What can hang from each mark:
vosup: nuviz
fopi: diper
vota: nuviz
nopa: fopi zaro
diper: fopi pogif
tusera: nuviz
nuviz: kofid tusera vosup vota
zaro: nopa nuviz

Each row was made from one small tree. The marks that hang from a mark follow it in brackets, in alphabetical order. Every link used is in the known rows. Write each row's tree.
Known rows:
vosup[nuviz]: 0.64  0.02  -0.13  -0.05  0.88  -0.81  -0.88  0.40  -0.08  1.25  0.90  -1.34  0.09  -0.87  0.96  0.92  0.88  2.09  0.28  1.38  -0.61  0.25  1.80  0.93  -1.17  1.37  -0.07
tusera[nuviz[kofid]]: -1.37  -0.99  -4.49  -0.09  0.39  0.24  -2.80  -4.04  0.63  2.54  -1.51  -0.52  3.04  -1.30  -1.09  0.79  -0.40  -2.03  1.13  -0.67  0.79  1.88  -2.01  3.34  -0.34  1.59  -1.55
zaro[nopa[fopi] nuviz]: 2.65  -0.87  3.71  0.56  -2.42  2.76  0.57  -1.22  0.44  -0.43  -0.75  0.15  2.41  -1.43  1.16  -1.24  1.77  0.33  -2.66  -0.82  -0.77  -1.54  0.72  -1.66  -2.55  3.03  2.18
nopa[fopi[diper[pogif]] zaro[nuviz]]: 3.20  -1.66  1.93  0.54  -2.89  2.38  3.51  -4.14  -2.83  -3.40  2.99  6.14  2.04  -0.94  0.47  -1.69  1.41  -0.56  -2.05  -0.15  1.44  0.46  0.18  3.34  -1.77  0.33  -1.64
diper[fopi pogif]: -1.29  0.90  -0.23  1.34  0.84  0.27  2.64  -3.90  -3.51  -1.19  3.09  1.33  -0.94  2.04  -0.49  -2.33  -1.97  -3.09  2.89  1.33  0.45  -1.20  0.23  0.81  -0.54  -0.73  -2.19
nopa[fopi zaro[nuviz[tusera vota]]]: 2.17  -4.03  -0.07  1.20  -0.89  1.84  1.58  -5.58  -0.31  -0.39  1.72  7.79  1.20  -3.30  3.16  0.55  1.78  3.09  -5.46  1.47  -0.13  -0.41  -2.19  1.26  1.26  3.97  2.48
nopa[fopi[diper] zaro[nuviz[tusera]]]: 4.23  -3.25  1.07  1.35  -2.28  3.13  0.99  -4.66  -0.72  -2.41  1.74  7.87  5.47  -2.96  2.46  -0.15  -0.60  0.59  -2.87  -1.43  0.56  0.14  -0.28  3.87  0.01  1.58  -0.49
zaro[nuviz]: 1.74  1.18  1.59  -1.60  -1.41  0.33  0.52  -0.14  0.13  -0.21  1.38  0.75  -1.96  -1.52  -0.39  -0.15  2.99  -0.82  -1.11  0.63  0.55  1.22  0.47  -0.53  -0.57  0.41  0.52
nopa[fopi[diper[pogif]] zaro]: 1.50  -2.95  0.22  2.14  -1.87  2.85  3.25  -3.79  -2.67  -3.65  2.37  5.29  3.95  0.90  1.08  -1.42  -1.51  -0.05  -1.54  -0.21  0.40  -1.23  -0.51  3.73  -0.72  -0.45  -1.48
zaro[nuviz[tusera vota]]: 0.53  -1.15  1.31  -0.66  -0.36  -0.08  0.30  -3.80  -0.17  2.16  1.09  6.35  -1.93  -2.49  0.24  0.17  2.07  1.15  -1.26  1.05  0.70  1.40  -1.53  0.03  1.65  3.78  1.37
zaro[nopa[fopi]]: 1.12  -2.28  2.07  1.77  -0.89  2.98  0.07  -0.87  0.28  0.00  -1.60  -0.37  4.23  0.19  1.71  -1.37  -1.48  1.48  -2.34  -0.87  -1.10  -2.81  0.15  -0.90  -1.33  2.36  2.25
zaro[nopa]: -0.27  -0.46  1.55  1.62  -0.98  1.17  -0.36  0.04  0.67  -0.04  -1.70  -1.17  1.41  0.09  0.34  -1.01  -1.25  -0.07  -2.12  -1.75  -0.30  -0.96  1.42  -1.37  -0.84  0.50  1.87
nopa[zaro]: -0.17  -1.53  -1.72  0.92  -1.19  -0.19  0.76  -0.78  0.45  -1.37  1.10  1.06  0.86  -0.53  1.99  1.16  -0.74  0.64  -4.08  -0.27  0.04  -0.49  1.07  0.49  0.37  -1.16  -0.13
fopi[diper[pogif]]: -0.24  0.20  1.78  0.37  -0.79  0.86  1.68  -2.35  -2.98  -1.16  1.27  3.69  1.00  1.61  -1.66  -3.06  -0.96  -1.51  2.08  -0.66  2.13  -0.18  -0.30  2.84  -1.16  -0.91  -1.61
nopa[fopi]: 1.55  -1.32  0.85  0.68  0.28  1.84  0.16  -0.61  -0.08  -0.70  -0.02  0.38  2.62  0.00  1.21  -0.49  0.06  0.76  -0.01  0.18  -1.13  -1.72  -1.41  0.75  -0.32  1.56  -0.01
nopa[fopi zaro[nuviz[tusera vosup vota]]]: 0.57  -3.68  -1.38  0.83  1.47  0.94  1.49  -3.76  0.13  0.75  0.13  5.23  0.04  -3.83  2.36  1.78  0.56  1.17  -4.41  1.07  -1.06  -1.51  -2.29  2.01  0.30  3.02  1.85
tusera[nuviz[kofid vota]]: -2.87  -2.61  -4.41  0.01  1.25  0.23  -1.21  -4.21  0.82  4.02  -0.56  2.24  1.66  -2.03  -1.17  0.78  0.88  0.01  -1.03  -0.11  0.52  0.98  -3.25  2.29  0.83  4.07  0.79
diper[fopi]: -0.86  0.99  -0.37  1.78  0.24  0.38  1.20  -2.22  -0.80  -0.72  2.44  0.64  0.62  0.23  -0.30  -0.43  -1.78  -2.07  1.14  -0.21  -1.10  -1.42  0.52  -0.97  -0.04  0.30  -1.39
tusera[nuviz]: -1.08  -0.09  -3.19  -0.36  -0.61  -1.14  -0.54  -0.47  -0.81  2.38  -0.61  -1.05  0.76  -0.75  -1.28  1.13  0.06  -0.41  0.91  0.63  1.90  2.05  -1.69  1.08  -0.79  0.79  -1.32
vota[nuviz[kofid tusera vosup]]: -0.07  -0.92  -4.29  -0.93  2.90  1.08  -3.54  -4.88  0.68  1.88  -2.93  2.78  2.94  -4.07  4.42  1.35  -2.32  -5.38  1.17  0.53  -0.96  -0.65  -0.16  3.40  0.05  0.99  -0.28
vosup[nuviz[kofid vota]]: -0.80  -2.49  -0.99  0.71  2.77  0.03  -1.85  -3.35  1.43  2.77  1.17  1.43  0.64  -2.22  0.62  0.44  2.07  3.27  -1.48  0.69  -1.71  -0.92  -0.19  1.59  0.06  4.50  2.01

Write each row's tree:
-0.66  -3.60  -1.51  0.95  2.86  1.47  -1.74  -6.90  1.35  2.42  -0.60  6.03  2.36  -1.67  0.84  -0.98  -0.88  0.43  -0.63  -0.38  -0.06  -0.71  -2.08  2.50  3.13  3.87  1.97
nuviz[kofid tusera vota]
-2.51  -1.85  -1.28  0.30  3.39  -1.38  -0.71  -2.47  0.01  3.64  -2.03  3.33  -0.70  -1.93  0.65  0.63  -1.44  -0.09  0.19  0.85  -0.93  -0.96  -2.87  1.35  1.61  2.04  1.61
nuviz[tusera vosup vota]
-0.30  -3.50  -1.70  1.29  3.72  0.73  -2.86  -6.41  0.50  3.18  -0.03  5.04  2.59  -2.31  2.14  0.45  -0.08  2.74  -0.49  0.64  -1.13  -0.36  -0.17  3.76  1.62  5.01  1.87
vosup[nuviz[kofid tusera vota]]
-4.12  -1.64  -5.80  0.07  3.23  -1.51  -2.38  -3.60  0.73  5.30  -2.20  -0.61  0.33  -2.53  -1.73  1.29  -0.20  -1.18  -0.27  0.10  -0.34  0.22  -3.75  2.99  -0.67  3.59  -0.13
tusera[nuviz[kofid vosup vota]]
0.49  -2.89  2.56  0.82  1.41  1.38  -0.20  -3.57  0.70  3.19  -2.54  3.38  1.39  -3.31  1.87  -0.39  0.04  0.26  -3.33  -0.11  -1.48  -2.16  -2.04  -0.07  -0.14  5.47  3.25
zaro[nopa[fopi] nuviz[tusera vosup vota]]
1.07  -0.54  4.20  0.00  -0.79  2.33  2.10  -2.30  -1.60  -0.25  -1.26  0.89  2.03  -1.26  -1.20  -3.15  -0.04  -2.99  -0.25  -1.71  -0.34  -2.10  0.42  2.10  -4.21  0.88  -0.29
zaro[nopa[fopi[diper[pogif]]] nuviz[vosup]]
-2.22  -3.08  -2.16  0.34  5.12  0.12  -2.56  -5.78  1.55  3.50  -2.12  3.22  1.73  -2.12  0.86  -0.49  -2.13  -1.32  0.18  -0.76  -1.35  -1.41  -2.71  3.28  2.39  3.09  0.89
nuviz[kofid tusera vosup vota]
-0.36  -1.94  -2.61  -0.15  4.32  0.27  -3.06  -5.17  1.07  2.08  -2.92  0.63  3.55  -1.89  2.11  -0.13  -3.27  -3.58  2.14  -1.54  -1.51  -1.15  -0.99  4.72  0.99  1.36  -0.87
nuviz[kofid tusera vosup]
0.10  -2.71  -0.23  1.55  2.13  -0.97  -1.01  -2.82  -0.07  2.93  0.45  4.53  -0.04  -1.95  1.63  0.59  0.27  4.38  -0.09  1.97  -0.11  0.30  -0.21  1.43  1.18  4.30  1.72
vosup[nuviz[tusera vota]]
1.74  -0.99  -0.19  -0.71  0.30  1.79  -2.23  -6.35  1.03  0.92  0.05  3.50  2.23  -2.95  1.03  -0.72  0.57  -2.60  0.55  -1.35  0.11  0.69  -0.38  3.06  1.30  3.00  -0.18
zaro[nuviz[kofid tusera]]
2.69  -0.87  5.05  1.13  -2.76  3.73  2.14  -3.22  -2.13  -1.45  0.97  3.54  3.32  -0.82  -0.65  -3.69  0.91  -1.14  -0.78  -1.35  1.09  -0.77  0.46  1.48  -3.30  2.26  0.09
zaro[nopa[fopi[diper[pogif]]] nuviz]
3.56  -2.83  0.56  0.83  -1.70  4.33  0.87  -5.19  0.88  -2.73  2.17  4.86  5.69  -3.14  1.12  -0.43  1.01  -0.43  -3.57  -2.58  -0.39  -0.98  0.11  4.25  -0.88  2.70  -0.68
nopa[fopi[diper] zaro[nuviz[kofid]]]
0.85  -1.85  -2.78  -0.05  1.60  0.40  -1.69  -6.40  1.33  0.71  -0.94  2.09  2.31  -3.86  3.04  1.42  -0.95  -3.91  -2.64  -1.24  -1.02  0.16  0.15  4.42  0.85  0.89  -0.78
nopa[zaro[nuviz[kofid tusera vosup]]]
0.10  -0.61  -2.45  -0.56  0.85  0.47  -0.87  -2.86  1.99  -0.08  -0.01  -0.69  0.09  -3.77  1.62  1.67  0.60  -3.18  -3.71  -1.21  -1.34  -0.18  0.62  2.56  -0.94  0.34  -0.28
nopa[zaro[nuviz[kofid vosup]]]
1.16  -0.29  3.07  -0.16  -0.02  1.03  0.53  0.10  0.91  0.92  -2.24  -2.33  1.63  -2.28  1.41  0.04  0.95  -1.35  -2.34  -1.32  -1.94  -1.97  0.49  -0.65  -2.79  1.70  1.94
zaro[nopa[fopi] nuviz[vosup]]
-0.64  0.39  -3.77  -1.55  2.32  0.98  -2.67  -1.72  1.32  1.30  -2.13  -0.54  0.99  -3.96  3.14  2.00  -0.60  -5.01  -0.03  1.06  -0.80  -1.08  0.72  1.81  -1.79  0.40  -0.34
vota[nuviz[kofid vosup]]
1.36  -1.37  3.29  0.54  0.46  4.09  -1.51  -3.69  1.58  0.27  -1.94  -0.12  5.78  -3.50  0.65  -1.93  -0.75  -2.80  -1.71  -4.25  -2.50  -2.63  0.18  3.03  -2.75  3.46  0.56
zaro[nopa[fopi[diper]] nuviz[kofid vosup]]
2.82  -2.32  -1.47  0.32  0.43  0.82  0.32  -3.26  -0.61  -0.85  -0.30  2.53  2.22  -3.15  3.49  1.44  -0.76  -0.71  -2.45  0.50  -1.53  -0.76  -1.22  3.15  -0.23  1.52  0.05
nopa[fopi zaro[nuviz[tusera vosup]]]
1.37  -2.52  1.68  0.74  -1.96  2.56  4.30  -4.35  -2.60  -1.65  3.65  8.31  0.63  -1.18  -0.34  -0.95  2.64  2.23  -4.46  1.60  1.38  -0.14  -1.70  2.19  -0.95  1.89  0.26
nopa[fopi[diper[pogif]] zaro[nuviz[vota]]]
2.86  -0.87  4.91  0.87  -3.36  3.95  0.75  -1.43  0.33  -1.25  -0.11  2.48  4.33  -2.23  -0.22  -1.91  0.95  0.20  -2.44  -2.50  -0.47  -1.15  0.91  0.10  -2.26  2.99  1.24
zaro[nopa[fopi[diper]] nuviz]
1.42  -2.36  3.96  0.93  -1.18  2.64  1.33  -1.87  0.89  1.00  0.07  2.63  0.60  -1.88  0.42  -1.14  3.12  2.70  -5.07  0.12  -0.44  -1.26  -0.67  -2.87  -1.56  4.88  4.38
zaro[nopa[fopi] nuviz[vota]]
-1.22  -0.88  -1.50  -0.19  1.10  -1.39  1.49  0.23  1.06  1.04  1.15  1.55  -3.62  -3.01  0.27  2.46  2.31  0.33  -6.13  1.34  -0.49  0.32  -0.93  -0.54  -0.43  0.76  1.18
nopa[zaro[nuviz[vosup vota]]]
1.13  -2.22  3.71  1.98  -1.75  3.30  1.77  -3.02  -2.23  -1.26  -0.71  2.80  5.23  1.02  0.29  -4.20  -1.61  -0.05  0.15  -1.80  0.39  -2.27  0.08  1.77  -2.19  1.49  0.14
zaro[nopa[fopi[diper[pogif]]]]
2.40  -3.06  -0.24  1.46  -1.40  2.87  1.57  -1.76  -0.45  -2.87  1.13  4.91  5.86  -0.45  1.76  -0.38  -1.26  1.76  -3.02  -1.70  -0.60  -1.57  -0.14  2.66  -0.90  0.39  -0.74
nopa[fopi[diper] zaro]
4.14  -3.15  3.82  1.62  -1.25  5.59  -2.13  -7.40  0.90  -0.39  -1.38  5.88  8.56  -3.11  1.25  -3.01  -1.10  -1.41  -1.04  -4.27  -0.23  -1.95  0.13  3.89  -0.27  4.64  0.81
zaro[nopa[fopi[diper]] nuviz[kofid tusera]]
3.70  -3.16  -0.55  0.85  -1.83  2.42  0.65  -4.48  -0.52  -2.11  1.14  5.08  2.81  -2.20  4.08  0.83  0.93  0.77  -3.42  0.39  -0.36  0.33  -0.80  2.20  0.68  1.59  0.43
nopa[fopi zaro[nuviz[tusera]]]
3.27  -1.97  0.30  0.40  -2.11  1.82  1.68  -1.44  -0.06  -2.62  2.11  2.62  1.34  -1.99  2.67  1.12  2.34  0.84  -4.70  0.91  -0.40  -0.07  0.02  0.70  -0.86  1.34  0.48
nopa[fopi zaro[nuviz]]
